What can hang from each mark:
Z476: Z348
Z444: Z96
Z696: Z96
Z617: Z96
Z96: Z43 Z444 Z476 Z617 Z696
Z348: Z476 Z617 Z696
Z43: Z96 Z348

Every row comes from one small tree of marks. The marks that hang from a mark follow it in brackets, in the order of their numbers. Every link used is in the known rows. Which tree was each row made from?
Known rows:
Z43(Z96): [12.9,14.1,-1.6,0.1,-16.2,4.1,-1.5,-4.0,0.3,5.0,14.7,-20.0,25.0,-22.8,-14.9,13.1,30.3,-14.2,-0.7,-1.7,8.3]
Z43(Z96(Z444)): [15.2,12.5,3.9,-8.2,-24.6,1.1,3.0,10.9,4.8,6.8,21.6,-23.2,23.3,-15.6,-12.8,10.9,19.3,-7.8,-6.6,-8.1,17.9]
Z348(Z617(Z96(Z444))): [17.1,9.3,-13.9,-0.4,-6.5,0.1,3.2,7.5,-3.7,28.8,18.5,-9.1,18.3,-16.8,6.4,48.8,23.5,7.2,-15.5,14.3,9.3]
Z348(Z476 Z617(Z96(Z444))): [15.2,3.7,-29.8,-1.9,-18.8,-5.4,-1.9,6.4,-14.3,32.3,23.8,-0.4,11.1,-10.2,1.6,33.2,15.1,-7.4,-18.0,8.7,20.0]
Z444(Z96): [-2.1,-0.6,-41.8,-0.1,-1.1,-9.1,14.3,-18.8,5.0,9.5,15.8,1.9,3.1,-7.6,-16.8,28.1,19.8,-5.2,-13.4,-15.1,5.8]
Z348(Z476 Z617): [16.6,1.9,-32.7,6.3,-9.7,-11.2,-1.6,-17.1,-14.5,17.5,20.7,5.3,6.3,-14.3,-6.9,29.5,16.2,-6.1,-14.1,2.6,18.8]
Z476(Z348(Z617(Z96))): [4.0,7.0,-19.3,6.6,-15.5,3.4,7.7,-11.7,-15.2,24.5,29.9,4.2,23.5,-26.8,-9.6,18.5,38.2,7.8,-14.8,11.5,-0.1]
Z617(Z96(Z43 Z696)): [7.9,18.9,-26.2,-1.6,-18.4,9.9,-2.5,3.8,-3.1,25.7,14.9,-19.9,18.5,-19.8,-0.3,38.8,28.9,-18.0,-16.5,-0.1,2.0]
Z617(Z96(Z43)): [13.4,16.7,-34.4,2.1,-5.3,9.1,-2.9,-4.9,-5.3,24.3,14.1,-23.0,19.2,-16.6,2.8,39.9,24.1,-19.6,-2.3,4.8,-6.3]
Z444(Z96(Z696)): [-7.1,1.5,-33.8,-3.9,-14.2,-8.3,15.2,-9.8,7.2,10.8,16.6,5.0,2.2,-10.8,-19.9,26.7,24.5,-3.0,-27.3,-19.8,14.2]
Z43(Z96(Z476 Z617 Z696)): [7.7,19.8,11.6,-7.1,-31.1,-1.8,-1.9,5.9,4.1,-4.0,21.8,-10.2,27.2,-35.7,-4.2,11.2,35.6,-1.0,-28.2,-17.4,14.7]
Z476(Z348(Z696)): [9.0,9.8,-33.4,8.2,-23.2,-6.1,2.0,-26.6,-7.4,9.6,25.5,-10.7,16.8,-16.4,-24.5,19.0,33.8,11.1,-12.1,-5.4,6.9]
Z348(Z476 Z617(Z96(Z43)) Z696): [39.4,10.2,-55.0,12.8,-12.8,-21.6,-22.3,-11.6,-20.3,32.8,15.6,-4.0,12.4,-9.0,2.7,64.6,22.5,-4.5,-16.1,7.1,18.5]
Z617(Z96(Z444 Z696)): [-2.0,14.8,-10.7,-14.1,-32.8,12.6,6.1,22.6,6.8,26.6,18.4,-25.2,15.8,-11.6,-5.5,30.0,24.1,-4.8,-24.3,0.2,15.5]
Z348(Z617(Z96) Z696): [32.7,14.6,-32.5,11.7,-4.5,-12.7,-14.5,-7.7,-6.5,29.0,8.5,-13.9,19.1,-15.3,3.0,76.1,35.6,15.1,-14.8,16.8,10.3]
Z617(Z96(Z43 Z444 Z476 Z696)): [9.7,29.4,-16.7,-5.2,-32.9,10.9,3.1,12.1,10.7,25.2,17.6,-19.3,14.4,-12.9,6.0,40.8,16.1,-4.9,-35.1,-13.9,12.4]
Z696(Z96(Z476)): [4.1,19.7,-48.3,7.4,-8.6,4.8,1.5,-27.4,7.2,5.9,-0.1,-6.8,24.5,-30.7,-8.3,36.2,17.6,9.9,-16.7,-10.4,9.7]
Z476(Z348(Z617 Z696(Z96))): [17.6,6.0,-43.5,13.0,-14.2,-13.1,-2.4,-25.2,-15.6,18.0,22.4,5.6,27.8,-28.7,-15.2,35.4,35.8,24.2,-16.6,3.1,10.6]
Z348(Z476 Z617 Z696(Z96(Z444))): [34.8,2.2,-64.0,7.1,-16.6,-29.3,-16.1,-12.5,-14.8,22.9,13.4,1.8,17.0,-12.9,-6.3,56.9,11.6,16.1,-21.0,-2.8,35.1]
Z696(Z96): [4.7,7.2,-52.7,2.7,-2.1,1.3,0.7,-20.6,-1.8,8.4,3.7,-10.9,26.9,-29.9,-12.5,31.6,19.4,3.2,-3.8,-3.0,8.3]
Z96(Z43): [22.9,13.8,-37.4,7.4,1.9,-3.9,0.9,-25.2,-3.5,5.4,18.1,-17.7,11.2,-14.9,-3.4,34.7,11.7,-14.7,-1.4,-13.3,-0.8]
Z444(Z96(Z43 Z696)): [5.0,3.8,-43.9,0.0,-7.8,-13.5,11.4,-13.8,1.9,11.5,20.2,6.8,3.2,-11.2,-12.7,33.2,18.0,-10.0,-25.4,-26.8,10.0]
Z43(Z96(Z696) Z348(Z476)): [-1.6,9.4,-0.6,-18.6,-43.3,2.9,6.6,5.9,-24.5,-0.8,17.0,2.1,27.8,-35.5,-17.7,-7.6,33.9,-26.0,-11.0,-21.5,22.2]
Z43(Z96(Z444 Z617)): [15.6,3.5,5.3,-16.6,-20.2,-8.8,1.7,18.7,-2.5,-1.0,31.5,-20.4,28.4,-24.1,-3.3,5.1,21.1,-3.5,-6.2,-11.5,14.3]
Z43(Z96 Z348(Z476 Z696)): [16.0,10.0,-18.9,-10.5,-33.2,-8.2,-3.8,-6.2,-26.3,-0.9,12.0,-6.2,28.3,-27.8,-16.4,11.5,31.9,-19.2,0.9,-18.2,18.8]
Z444(Z96(Z43 Z476 Z696)): [4.6,16.0,-40.0,5.0,-14.1,-9.8,12.0,-20.8,10.9,9.3,15.9,10.8,0.8,-12.4,-8.3,37.9,16.8,-3.3,-38.4,-33.9,11.4]

Write each row's tree:
[-2.0,3.3,-36.3,-3.7,-3.0,-15.6,14.1,-17.2,6.4,-0.8,21.8,8.7,5.4,-17.4,-3.0,27.3,19.9,6.1,-26.2,-26.0,3.9]  Z444(Z96(Z476 Z617))
[41.4,16.2,-39.7,14.2,-0.3,-16.4,-17.1,-10.6,-9.9,29.2,11.0,-12.7,19.6,-16.0,7.9,80.5,30.9,10.0,-13.1,12.1,7.6]  Z348(Z617(Z96(Z43)) Z696)
[33.9,5.9,-47.6,12.6,-14.2,-25.9,-15.5,-21.6,-13.9,18.9,15.2,-2.1,6.0,-7.6,-9.0,55.0,20.5,6.0,-17.5,1.0,26.2]  Z348(Z476 Z617 Z696)
[9.6,14.3,-47.7,8.7,-1.2,-10.7,11.8,-29.3,8.8,7.8,15.0,7.8,1.5,-9.3,-5.6,39.1,11.6,-5.2,-24.2,-29.0,3.3]  Z444(Z96(Z43 Z476))
[12.7,11.5,-57.1,4.1,-4.5,-9.7,-0.5,-25.7,-11.0,0.8,21.1,4.7,34.1,-43.3,3.5,24.6,18.1,11.2,-16.5,-20.4,0.6]  Z696(Z96(Z43 Z476(Z348) Z617))
[7.1,28.4,10.3,1.3,-35.2,8.3,-0.7,-1.7,11.7,4.0,11.6,-12.7,21.8,-26.7,-13.5,16.7,33.5,-5.4,-28.4,-13.9,17.8]  Z43(Z96(Z476 Z696))
[18.3,7.9,-29.2,12.7,-16.6,-12.4,0.3,-24.4,-12.9,16.0,27.1,1.3,19.4,-21.3,-16.0,32.4,36.1,20.1,-17.0,2.7,8.7]  Z476(Z348(Z617 Z696))
[-2.3,18.6,-4.1,-8.0,-27.9,-5.3,5.9,-5.3,9.7,-8.5,23.5,-6.3,12.6,-32.8,1.5,22.8,28.4,14.1,-43.5,-26.1,13.9]  Z96(Z476 Z617 Z696)
[34.3,22.0,-25.8,9.1,-15.1,-12.0,-10.7,-1.7,3.0,28.7,10.3,-13.5,16.3,-10.7,7.3,77.7,26.5,24.3,-28.0,7.3,17.6]  Z348(Z617(Z96(Z444 Z476)) Z696)
[19.7,-0.8,-55.8,-10.1,-0.2,-16.6,0.4,-2.5,-9.3,2.8,24.0,-10.0,31.0,-31.4,6.2,29.3,3.8,7.2,-6.8,-19.8,10.6]  Z696(Z96(Z43 Z444 Z617))
[-7.8,13.9,-29.6,1.1,-20.1,-4.8,15.8,-16.5,15.9,8.6,12.5,9.2,0.1,-11.8,-15.6,31.6,23.1,3.6,-40.8,-27.2,15.4]  Z444(Z96(Z476 Z696))
[13.7,26.2,-21.2,16.4,-22.4,-2.6,3.4,-32.1,5.1,9.5,17.2,0.6,13.4,-20.5,-9.0,37.3,29.3,22.7,-32.1,-9.9,9.3]  Z96(Z476(Z348(Z617 Z696)))
[28.8,1.8,-80.0,3.9,-12.9,-28.9,-20.4,-23.9,-18.6,7.1,15.9,-9.5,18.6,-18.4,-8.6,40.2,12.4,-3.3,-7.8,-17.2,20.4]  Z348(Z476 Z696(Z96(Z43 Z617)))
[19.0,11.4,-51.8,-5.2,-6.1,-13.0,1.2,-8.7,-0.7,0.7,20.1,-5.9,29.1,-32.3,10.6,34.4,2.3,14.1,-19.7,-26.8,11.6]  Z696(Z96(Z43 Z444 Z476 Z617))
[2.5,11.9,15.5,-26.0,-42.9,3.8,14.9,21.1,-12.3,-1.4,20.0,-7.5,31.1,-32.4,-12.2,1.0,28.5,-9.0,-14.7,-24.5,23.6]  Z43(Z96(Z444 Z696) Z348)
[13.5,4.8,-33.6,4.2,-13.0,-3.3,-5.4,-3.9,-17.2,30.8,19.0,1.9,12.1,-15.4,-0.2,34.7,23.1,-12.1,-14.1,13.4,13.7]  Z348(Z476 Z617(Z96))
[8.0,7.4,3.3,-14.4,-36.4,-3.0,5.0,8.2,-30.1,5.9,18.6,13.7,30.3,-40.0,-9.1,6.2,36.5,-16.8,-15.8,-13.6,24.1]  Z43(Z96(Z696) Z348(Z476 Z617))
[12.8,17.6,3.9,-3.2,-18.3,-2.5,-2.3,-2.6,2.0,-5.3,20.8,-13.3,27.9,-32.7,-1.0,12.4,30.4,-2.9,-13.8,-12.5,6.6]  Z43(Z96(Z476 Z617))
[4.4,24.8,-19.4,-2.1,-34.3,10.6,4.3,3.9,8.3,25.5,19.4,-19.4,17.5,-10.3,-3.3,32.6,24.1,8.1,-26.9,-3.1,9.2]  Z617(Z96(Z444 Z476(Z348(Z696))))
[1.5,7.9,-15.6,4.8,-22.0,4.2,7.8,-7.7,-14.0,25.2,30.1,5.6,23.1,-28.2,-11.1,18.1,40.5,8.7,-21.8,9.0,4.0]  Z476(Z348(Z617(Z96(Z696))))
[9.8,17.9,17.2,-15.3,-39.4,-4.6,2.8,20.7,8.8,-2.2,28.5,-13.5,25.4,-28.2,-2.0,8.7,24.4,5.3,-33.8,-23.8,24.2]  Z43(Z96(Z444 Z476 Z617 Z696))
[1.3,-1.3,-2.1,-27.1,-30.9,-13.9,11.9,25.3,3.5,-2.3,38.9,-16.8,13.6,-20.3,-1.4,12.6,14.8,13.3,-32.7,-24.8,25.3]  Z96(Z444 Z617 Z696)
[3.6,15.6,-29.8,-9.1,-24.8,9.2,1.4,4.3,-16.1,21.9,15.5,-10.8,19.9,-24.4,0.0,29.2,28.3,-24.4,-14.3,-7.4,4.5]  Z617(Z96(Z43(Z348(Z476)) Z696))
[25.7,19.5,-18.2,6.2,-6.5,-0.7,1.1,0.1,-1.2,27.8,18.0,-4.8,17.2,-17.5,14.6,56.6,17.8,7.2,-22.8,4.4,7.3]  Z348(Z617(Z96(Z43 Z444 Z476)))
[5.2,-4.8,-42.7,-8.4,-3.5,-23.4,10.0,-6.3,-5.5,3.5,30.2,9.7,8.2,-20.1,-3.3,27.6,20.1,-5.7,-25.0,-30.0,6.6]  Z444(Z96(Z43 Z617 Z696))
[15.3,15.1,-29.0,-6.2,-13.6,6.3,1.8,9.7,-0.7,25.9,20.7,-26.6,17.4,-9.0,4.7,37.4,12.9,-13.5,-7.9,-1.7,3.2]  Z617(Z96(Z43 Z444))
[16.9,0.9,-52.9,1.0,4.4,-21.5,10.8,-22.2,-12.5,9.5,16.9,13.4,9.2,-15.1,-4.4,45.4,17.9,-5.1,-11.8,-24.1,4.1]  Z444(Z96(Z43(Z348(Z617 Z696))))
[29.1,10.4,1.6,-13.4,-26.2,-13.3,2.8,11.9,-20.1,4.8,17.0,-4.1,34.3,-29.5,-2.0,33.7,29.3,6.5,-7.6,-12.7,23.1]  Z43(Z96(Z444) Z348(Z617 Z696))
[2.5,7.4,-41.5,-8.1,-19.1,-7.5,7.8,-6.6,-0.9,1.8,24.5,-0.3,31.6,-35.1,-1.3,15.9,13.4,24.5,-24.7,-20.3,14.0]  Z696(Z96(Z444 Z476(Z348) Z617))
[10.2,14.2,11.6,-12.1,-37.6,2.0,3.6,19.4,7.3,8.0,22.3,-20.3,22.8,-18.3,-15.7,9.4,24.1,-6.1,-20.9,-12.9,26.1]  Z43(Z96(Z444 Z696))
[12.0,9.9,-23.1,-20.0,-38.2,-8.5,14.1,8.8,-12.3,5.0,30.0,-4.8,10.1,-15.1,-4.7,15.7,2.2,-12.4,-26.6,-40.0,27.7]  Z96(Z43(Z348(Z476)) Z444 Z696)
